Each row was made from one walk, in order. Every step used is in the known rows, and no mark comes twice. Write each row's walk.
(in the rows, 100 means zero)
Known rows
deti-gepil-tubos-finu-nite: [105, 173, 105, 95, 101, 101, 91, 104, 105, 58, 97, 91, 92, 67, 98, 99, 89, 113, 99, 112, 84]
tubos-gepil-tidugot-finu-sokag: [122, 153, 104, 86, 86, 101, 87, 95, 94, 86, 106, 93, 85, 132, 94, 102, 103, 117, 119, 113, 135]
tubos-finu: [96, 84, 115, 97, 108, 100, 97, 116, 94, 105, 115, 108, 90, 92, 92, 94, 80, 103, 101, 98, 84]
sokag-gepil: [100, 114, 113, 112, 94, 96, 99, 98, 103, 97, 90, 102, 94, 103, 100, 95, 111, 104, 131, 113, 101]
tubos-gepil-tidugot: [104, 146, 94, 92, 88, 102, 96, 96, 97, 99, 96, 98, 89, 111, 88, 109, 109, 112, 107, 110, 101]
gepil-deti: [98, 114, 100, 110, 99, 96, 115, 117, 98, 108, 105, 99, 102, 104, 99, 100, 100, 100, 95, 97, 107]
deti-gepil-tubos-finu: [102, 147, 109, 109, 105, 98, 103, 114, 97, 60, 95, 103, 90, 76, 93, 95, 88, 107, 106, 101, 104]
finu-tidugot-gepil: [106, 120, 90, 86, 94, 106, 101, 138, 102, 83, 82, 97, 90, 100, 81, 103, 121, 105, 88, 110, 89]
finu-sokag-gepil: [110, 125, 110, 99, 82, 94, 97, 92, 104, 99, 104, 92, 90, 105, 106, 95, 96, 119, 132, 121, 107]
tidugot-finu-deti-gepil-tubos: [102, 153, 107, 109, 118, 93, 88, 112, 110, 48, 90, 105, 96, 117, 105, 87, 104, 88, 105, 98, 129]
tubos-finu-deti-gepil-tidugot: [98, 131, 113, 58, 116, 100, 84, 119, 113, 109, 105, 110, 75, 127, 88, 88, 74, 97, 95, 102, 70]
tubos-gepil-tidugot-finu-nite: [113, 168, 103, 84, 93, 107, 77, 95, 100, 88, 97, 95, 91, 121, 93, 106, 120, 109, 109, 118, 110]
sokag-gepil-tubos-finu-nite: [77, 139, 110, 105, 91, 96, 93, 112, 106, 80, 105, 106, 80, 70, 105, 96, 91, 127, 131, 118, 68]
sokag-gepil-tidugot: [87, 127, 103, 83, 86, 101, 99, 105, 105, 112, 93, 110, 76, 126, 100, 98, 106, 118, 131, 116, 88]
deti-gepil: [124, 143, 104, 101, 105, 101, 96, 90, 102, 80, 83, 87, 105, 101, 91, 98, 110, 90, 97, 107, 119]
deti-gepil-tidugot-finu: [121, 151, 107, 79, 107, 108, 88, 101, 103, 80, 83, 101, 86, 143, 91, 96, 111, 94, 110, 108, 133]
tubos-finu-sokag: [106, 91, 113, 84, 95, 98, 96, 109, 97, 106, 126, 97, 89, 93, 95, 95, 66, 115, 106, 103, 90]
tubos-finu-tidugot: [108, 103, 118, 102, 111, 106, 97, 128, 94, 92, 111, 100, 86, 85, 78, 95, 99, 106, 95, 100, 91]
gepil-tidugot-finu-nite: [100, 137, 98, 61, 97, 110, 80, 102, 105, 98, 103, 103, 84, 132, 102, 100, 105, 112, 103, 112, 94]
deti-gepil-tidugot-finu-sokag: [130, 161, 106, 65, 94, 105, 87, 94, 104, 75, 97, 91, 86, 145, 96, 95, 97, 108, 111, 114, 138]
tidugot-gepil: [93, 101, 87, 86, 92, 101, 101, 125, 102, 99, 87, 108, 93, 106, 92, 103, 104, 100, 95, 107, 84]

Which walk is each row?
[101, 148, 99, 60, 108, 99, 88, 103, 118, 103, 90, 101, 85, 133, 97, 93, 92, 94, 92, 105, 87] | finu-deti-gepil-tidugot
[117, 119, 121, 106, 91, 96, 89, 98, 100, 81, 103, 99, 90, 125, 103, 88, 105, 108, 141, 119, 139] | tidugot-finu-sokag-gepil
[112, 120, 105, 93, 105, 106, 80, 96, 104, 87, 102, 98, 101, 110, 103, 97, 111, 98, 103, 110, 113] | tidugot-finu-nite
[113, 165, 111, 113, 109, 102, 102, 126, 97, 44, 91, 91, 86, 70, 82, 96, 106, 112, 98, 104, 107] | deti-gepil-tubos-finu-tidugot
[68, 105, 90, 90, 91, 98, 107, 150, 97, 76, 98, 122, 79, 82, 94, 101, 84, 119, 104, 102, 67] | tidugot-gepil-tubos-finu
[108, 135, 108, 110, 81, 90, 112, 108, 103, 105, 111, 92, 94, 109, 104, 94, 95, 117, 128, 118, 113] | finu-sokag-gepil-deti
[93, 156, 96, 100, 109, 90, 96, 106, 113, 63, 89, 99, 95, 97, 108, 92, 97, 93, 97, 99, 101] | finu-deti-gepil-tubos
[74, 121, 116, 118, 94, 93, 104, 125, 98, 78, 106, 117, 78, 82, 103, 93, 89, 123, 136, 108, 85] | sokag-gepil-tubos-finu
[103, 134, 86, 101, 94, 103, 116, 153, 101, 92, 88, 99, 93, 103, 80, 102, 122, 105, 83, 109, 95] | finu-tidugot-gepil-deti
[99, 132, 108, 86, 110, 98, 78, 111, 104, 101, 101, 111, 86, 139, 93, 95, 108, 94, 111, 103, 112] | tubos-gepil-tidugot-finu-deti
[97, 128, 111, 125, 93, 93, 113, 114, 101, 106, 98, 105, 96, 106, 101, 95, 110, 104, 125, 111, 109] | sokag-gepil-deti
[92, 110, 85, 94, 91, 98, 116, 142, 102, 108, 93, 109, 96, 108, 92, 103, 104, 100, 90, 105, 91] | tidugot-gepil-deti
[74, 121, 75, 92, 83, 97, 110, 134, 102, 69, 87, 113, 87, 91, 101, 106, 101, 117, 99, 105, 84] | tidugot-gepil-tubos
[91, 140, 98, 108, 74, 90, 107, 99, 102, 70, 102, 97, 85, 89, 116, 96, 94, 133, 135, 116, 108] | finu-sokag-gepil-tubos
[110, 112, 123, 90, 123, 95, 86, 113, 110, 95, 103, 105, 92, 103, 88, 85, 77, 84, 95, 99, 87] | tubos-finu-deti-gepil
[84, 117, 116, 78, 107, 97, 81, 116, 112, 106, 100, 124, 73, 158, 105, 85, 103, 101, 134, 109, 98] | sokag-gepil-tidugot-finu-deti
[57, 97, 91, 78, 103, 92, 97, 159, 107, 85, 109, 129, 75, 95, 100, 93, 71, 112, 95, 97, 49] | tidugot-gepil-tubos-finu-deti
